Known rows, with every way that one mark hangs from another
(Z E): [-18.8 -18.0 -12.6   6.7   4.7  -9.1  18.8 -19.3  25.8   2.8  12.4  41.7
  -5.7  -4.0   0.5  -2.6   3.0  -4.2   0.0 -19.9  -0.4   5.4]
(P (N (E Z) F)): [ -8.3   4.3 -29.9 -11.7   8.5   1.3  17.4 -46.6  21.5  -2.8 -10.0  51.4
  -8.9  -3.6  10.4  -2.4  11.9   4.5  21.7 -11.8 -13.1   8.6]
(K A): [-19.7  -3.4  -5.1   9.4   0.5   5.0  22.8 -24.7  15.8  -0.2   8.8  34.8
  -8.2  -0.6  12.8  -8.5   5.4   4.1   2.5 -15.0  -1.2   0.4]
(E Z): [ -7.2  -5.2 -16.9   0.8   2.8   6.4  22.3 -42.0  22.5  -3.8  -5.0  46.5
 -13.9  -8.2   6.6  -1.9   0.6  -2.5   0.8 -10.8  -1.7   6.6]
(P (N A F)): [-25.3   6.1 -26.4   3.8  -1.4  -5.7   6.8 -29.8  24.2   4.8 -11.5  44.6
  -3.0  -2.5  10.5   9.2  10.7   7.3  19.1 -12.5 -18.5   7.8]
(E (Z A)): [-16.9  -7.8 -25.2   6.6   0.0   2.4  23.5 -33.9  14.7 -13.8 -10.3  53.2
 -14.5   2.4   1.3  -6.2   0.2   4.6  -6.1 -12.9  -3.6   3.6]
(F N): [-16.1 -15.2  -3.8  12.3  -1.4  -1.0  22.9 -37.2  20.7   3.8   2.8  33.7
  -9.0  -8.4   1.1   1.6   0.7  -3.9   6.5  -5.4  -4.5   3.5]
(P (N A E F J)): [-31.3   8.8 -33.3  -3.1  -1.0 -18.3   5.6 -32.0  18.7  14.3 -15.0  49.5
   1.5   2.0  16.4  11.0  13.6   7.5  18.1  -7.9 -19.0  13.9]
(K (A (Z E))): [ -9.5 -14.2  -9.1  13.3   1.1  -7.8  22.7  -0.2  19.0   0.6  31.6  38.5
   4.4   4.7   3.4  -7.9  -0.6   7.5  -5.7 -18.3   5.2  -1.7]
(E (Z (A K))): [-19.0  -7.3 -21.4  -0.3   0.6   8.1  28.6 -38.5  12.1  -5.7   0.0  60.0
 -17.7   7.7  -4.3  -8.1  -6.8   1.6   5.6 -17.8 -10.3  -0.6]
(Z A E): [-26.0 -22.5 -23.3  12.9   0.9 -12.2  18.5 -10.5  18.2  -6.9   7.1  46.8
  -7.4   7.1  -7.0  -6.7   2.3   3.1  -7.9 -21.6  -2.9   1.9]
(N J P): [-24.4  -4.3 -16.9  -0.2  -4.7   1.2  19.0 -40.8  14.8  17.0  -1.2  51.6
  -3.7  -6.8  -0.1   6.0  -3.3   1.4  -4.1 -11.5  -9.0  15.4]
(A K (Z E)): [ -9.3 -15.8  -7.8   5.1   7.7  -6.2  24.2 -13.3  23.9  11.2  35.7  44.6
  -3.8   0.2  -9.5  -4.5  -6.7  -1.7   3.7 -20.0  -8.2  -2.2]
(K (A Z)): [ -8.1  -1.5  -4.9  13.1   4.1   1.7  24.0 -13.1  16.8   1.5  22.9  32.5
  -2.2  -0.1   8.5  -7.6   1.6   9.4  -5.1  -9.1  -2.2  -2.8]
(N A F): [-30.0   4.5 -25.1   5.2   2.5 -11.0   9.7 -29.9  27.0   2.4 -12.0  46.2
  -5.2   1.0   9.7   4.2   1.6   1.1   9.2 -13.1  -3.3   8.3]
(Z (A K) E): [-29.5 -20.8 -18.6   6.6   2.3  -5.8  24.1 -16.7  14.1   0.6  16.6  53.4
 -11.4  10.9 -11.3  -8.6  -3.2   0.2   3.2 -28.3 -10.0  -2.9]
(N (A Z) E J): [-22.2   3.8 -25.0   9.7   7.1 -23.8  10.6 -14.7  20.9  12.8   2.5  37.1
   0.0   2.5  18.4   4.6   2.1   9.0 -12.6  -3.5 -13.2  10.7]
(F (N A E J P)): [-37.5  -5.5 -27.5   4.2   0.7 -19.7  15.7 -37.6   9.9  15.6  -9.6  51.3
  -4.5   8.2  17.9   5.5  -8.6   5.6  -2.0  -6.3 -18.1  20.8]
(A K Z): [ -8.4  -3.6  -2.9   5.4   7.7   4.4  23.1 -25.7  22.7  12.0  26.5  36.0
  -9.3  -5.2  -3.7  -2.7  -3.5   1.0   3.7 -13.3 -15.2  -4.3]
(N A (E Z) F): [-23.6   7.3 -39.3  -6.4  11.3 -12.4  14.1 -37.8  24.4  -5.6 -20.8  56.7
 -10.5   7.8  24.6  -3.2  -2.0   3.0   9.4 -11.8  -3.6  13.5]

Rows
[-19.0   4.9 -20.8   5.4  15.3  -9.2  12.7 -18.0  17.2  13.7  17.8  34.3
 -10.8   4.7  17.2  -1.3   3.2  15.4   8.2 -15.4 -39.5   0.2]
(P (N (A K Z) E))
[-36.3   5.3 -32.5  -0.2   3.9  -5.0  10.7 -36.4  21.9   6.0 -12.1  56.6
  -5.8   5.4   9.2   0.8  -8.9   4.6   6.4 -16.4 -10.2  15.3]
(N A F P)
[-27.7   2.8 -21.4   6.0   9.6   0.4  17.9 -24.6  17.3  15.8  18.6  48.7
 -11.1   6.6   7.7  -1.5 -17.2  10.2  -3.2 -18.2 -27.0   5.6]
(N (A K Z) P)
[-32.6  -7.2 -20.2  12.6   0.6  -6.7  18.2 -36.4  15.0   7.2  -6.4  46.0
  -9.4   2.6  11.9   2.3 -11.8   5.5   0.2 -10.8 -17.9  13.7]
(F (N A P))
[-18.4  -6.1  -8.7  14.3   1.1  -8.2  21.5 -24.4  19.6  12.0  17.4  38.7
  -6.0   4.5   3.9   3.3 -10.7   3.1   7.1  -6.6 -18.0  -0.4]
(F (N (A K Z)))
[-26.8  -5.5 -35.0   0.8   9.8  -9.3  20.6 -44.6  11.2  -1.9 -14.6  56.1
 -16.3  10.4  25.4  -5.2 -14.9   7.3  -1.2  -9.1 -17.4  18.4]
(F (N A (E Z) P))
[-21.0  -9.2 -18.3   9.6   7.1 -15.8  16.2  -7.5  23.9  11.6  27.0  46.7
  -3.3   8.2   3.6  -1.2  -9.1   3.5   0.5 -20.7 -13.3   1.6]
(N (A K (Z E)))
[-39.8  -6.0 -22.9  -0.3  11.9  -8.1  21.2 -39.4  11.0  13.9   4.1  49.2
 -17.8  12.5  19.2  -5.6 -15.0   5.7   9.2 -16.3 -30.6  11.8]
(F (N (A K) E P))
[-17.8   2.1 -36.0 -16.1  14.0   3.1  21.5 -51.3  18.7  -1.1 -11.7  64.4
 -12.3   3.0  11.2  -9.8  -6.6   0.9   9.0 -16.7  -6.4  17.4]
(N (E Z) F P)
[-28.6  -2.5 -22.7  -3.7   8.4  -5.7  18.0 -39.8  13.7  16.6  -0.8  47.4
  -7.9  -2.8   9.1  -1.2  -1.3   3.1  -5.8 -13.4 -15.7  17.2]
(N E J P)
[-34.4  -5.8 -21.9   8.8 -10.2 -11.9  17.5 -39.1  11.1  17.3  -9.1  54.6
  -0.5   3.8   7.6  11.8 -10.1   4.0   0.5  -5.9 -12.1  18.9]
(F (N A J P))
[-28.3   0.2 -28.4  -9.5  15.3  -1.4  17.4 -40.7  20.2   6.2  -2.9  49.3
 -10.3   1.0   9.5  -9.7  -3.6   2.1   8.2 -18.5 -10.3  12.3]
(N E F P)
[-27.2   1.8 -25.9   7.0  12.0 -11.0   7.1 -24.9  19.5   4.7  -6.5  31.9
 -13.9   0.9  25.9   1.0  12.1  13.2   4.7 -14.7 -32.2   7.1]
(P (N A E))
[-26.5   9.0 -31.9   1.4  -4.4 -12.4  10.9 -27.3  20.7  17.5  -2.0  60.0
   9.5   4.1   1.3  11.0  -9.3   8.3  -1.3  -7.0  -6.8  16.0]
(N (A Z) F J P)
[-19.8   5.2 -37.4 -18.8   2.5  -2.7  22.1 -53.5  15.2   8.5 -15.6  72.3
  -3.1   2.7   6.6  -0.2  -3.6  -2.0   9.5 -10.7  -1.3  21.6]
(N (E Z) F J P)
[-16.9 -17.3 -17.0  18.0 -11.5 -31.1  16.2  -9.5  20.0  14.9  13.7  48.8
  12.1   4.8   0.1  13.1  -6.3   1.6  -4.2  -3.5   0.0   9.8]
(F (N (A (Z E)) J))
[-29.3   5.3 -17.0   2.8  -8.7  -3.4  12.8 -33.3  15.5  22.8   2.5  48.7
  -4.3  -0.5   6.7  14.8   6.5   6.0  18.0 -12.4 -29.6   7.1]
(P (N (A K) J))
[-18.4   7.9 -30.9   4.7  12.4 -16.1   5.6 -18.1  24.4   5.2   1.3  37.7
  -1.8   3.1  16.6   1.5   9.6  15.1   9.7  -9.6 -24.2   4.9]
(P (N (A Z) E F))
[-22.3   0.6 -22.4  -6.5   3.9 -12.4  16.5 -38.2  22.7  11.9  -6.3  49.1
  -0.8  -3.5   5.3   2.9   8.7  -5.0  12.1  -7.7   1.4  11.8]
(N E F J)
[-15.4 -11.3 -25.0  -4.0   9.3   0.9  27.8 -52.4  10.8  -0.1  -5.7  53.6
 -16.0   1.9  14.6  -8.9  -9.1   2.0   2.4  -9.8 -12.0  15.4]
(F (N (E Z) P))
[-29.4   8.7 -27.3  -2.0   6.1  -1.3  18.1 -29.1  20.1  14.9  11.0  58.3
  -3.9   8.9   1.7   0.3 -16.5   7.1   9.4 -18.3 -18.8   5.9]
(N (A K Z) F P)
[-22.3   5.4 -29.5   5.2  15.4 -19.9   9.0 -17.1  26.5   2.2  -1.0  40.6
  -4.0   5.8  16.6  -2.7  -0.9   8.4   0.3  -9.4  -9.5   6.7]
(N (A Z) E F)
[-39.2   4.9 -38.3  -5.7  15.0 -11.9  11.1 -34.6  20.6   6.0 -12.7  53.8
 -10.0   9.5  20.4  -5.4  -6.3   7.4   5.6 -18.8 -16.6  17.4]
(N A E F P)
[-31.3  -6.5 -20.6   9.3   0.0 -24.3  14.2 -32.1  16.0  12.3  -8.8  41.5
  -4.5   4.8  18.9   8.2   1.1   2.3   2.8  -1.1 -10.9  13.7]
(F (N A E J))
[-41.9   7.0 -34.6 -12.2  16.0  -5.5  15.8 -39.1  16.7  13.0  -1.2  60.2
 -14.4  13.6  15.7  -8.2 -11.5   4.2  16.3 -23.3 -23.9  12.9]
(N (A K) E F P)
[-27.7   5.3 -30.5  -7.0   4.1 -11.8  18.8 -42.1  15.2  11.4  -6.4  62.0
 -10.5   8.4  19.1   3.1  -5.8   0.4   7.8 -10.3 -14.7  13.7]
(N (A K) (E Z) J)
[ -9.0 -12.3 -17.8   0.7   8.1  -4.6  27.3 -46.0  17.4  -5.0  -5.9  43.4
 -14.6  -2.2  14.6  -5.7  -2.2  -2.1   5.4  -4.8  -5.0   7.8]
(F (N (E Z)))
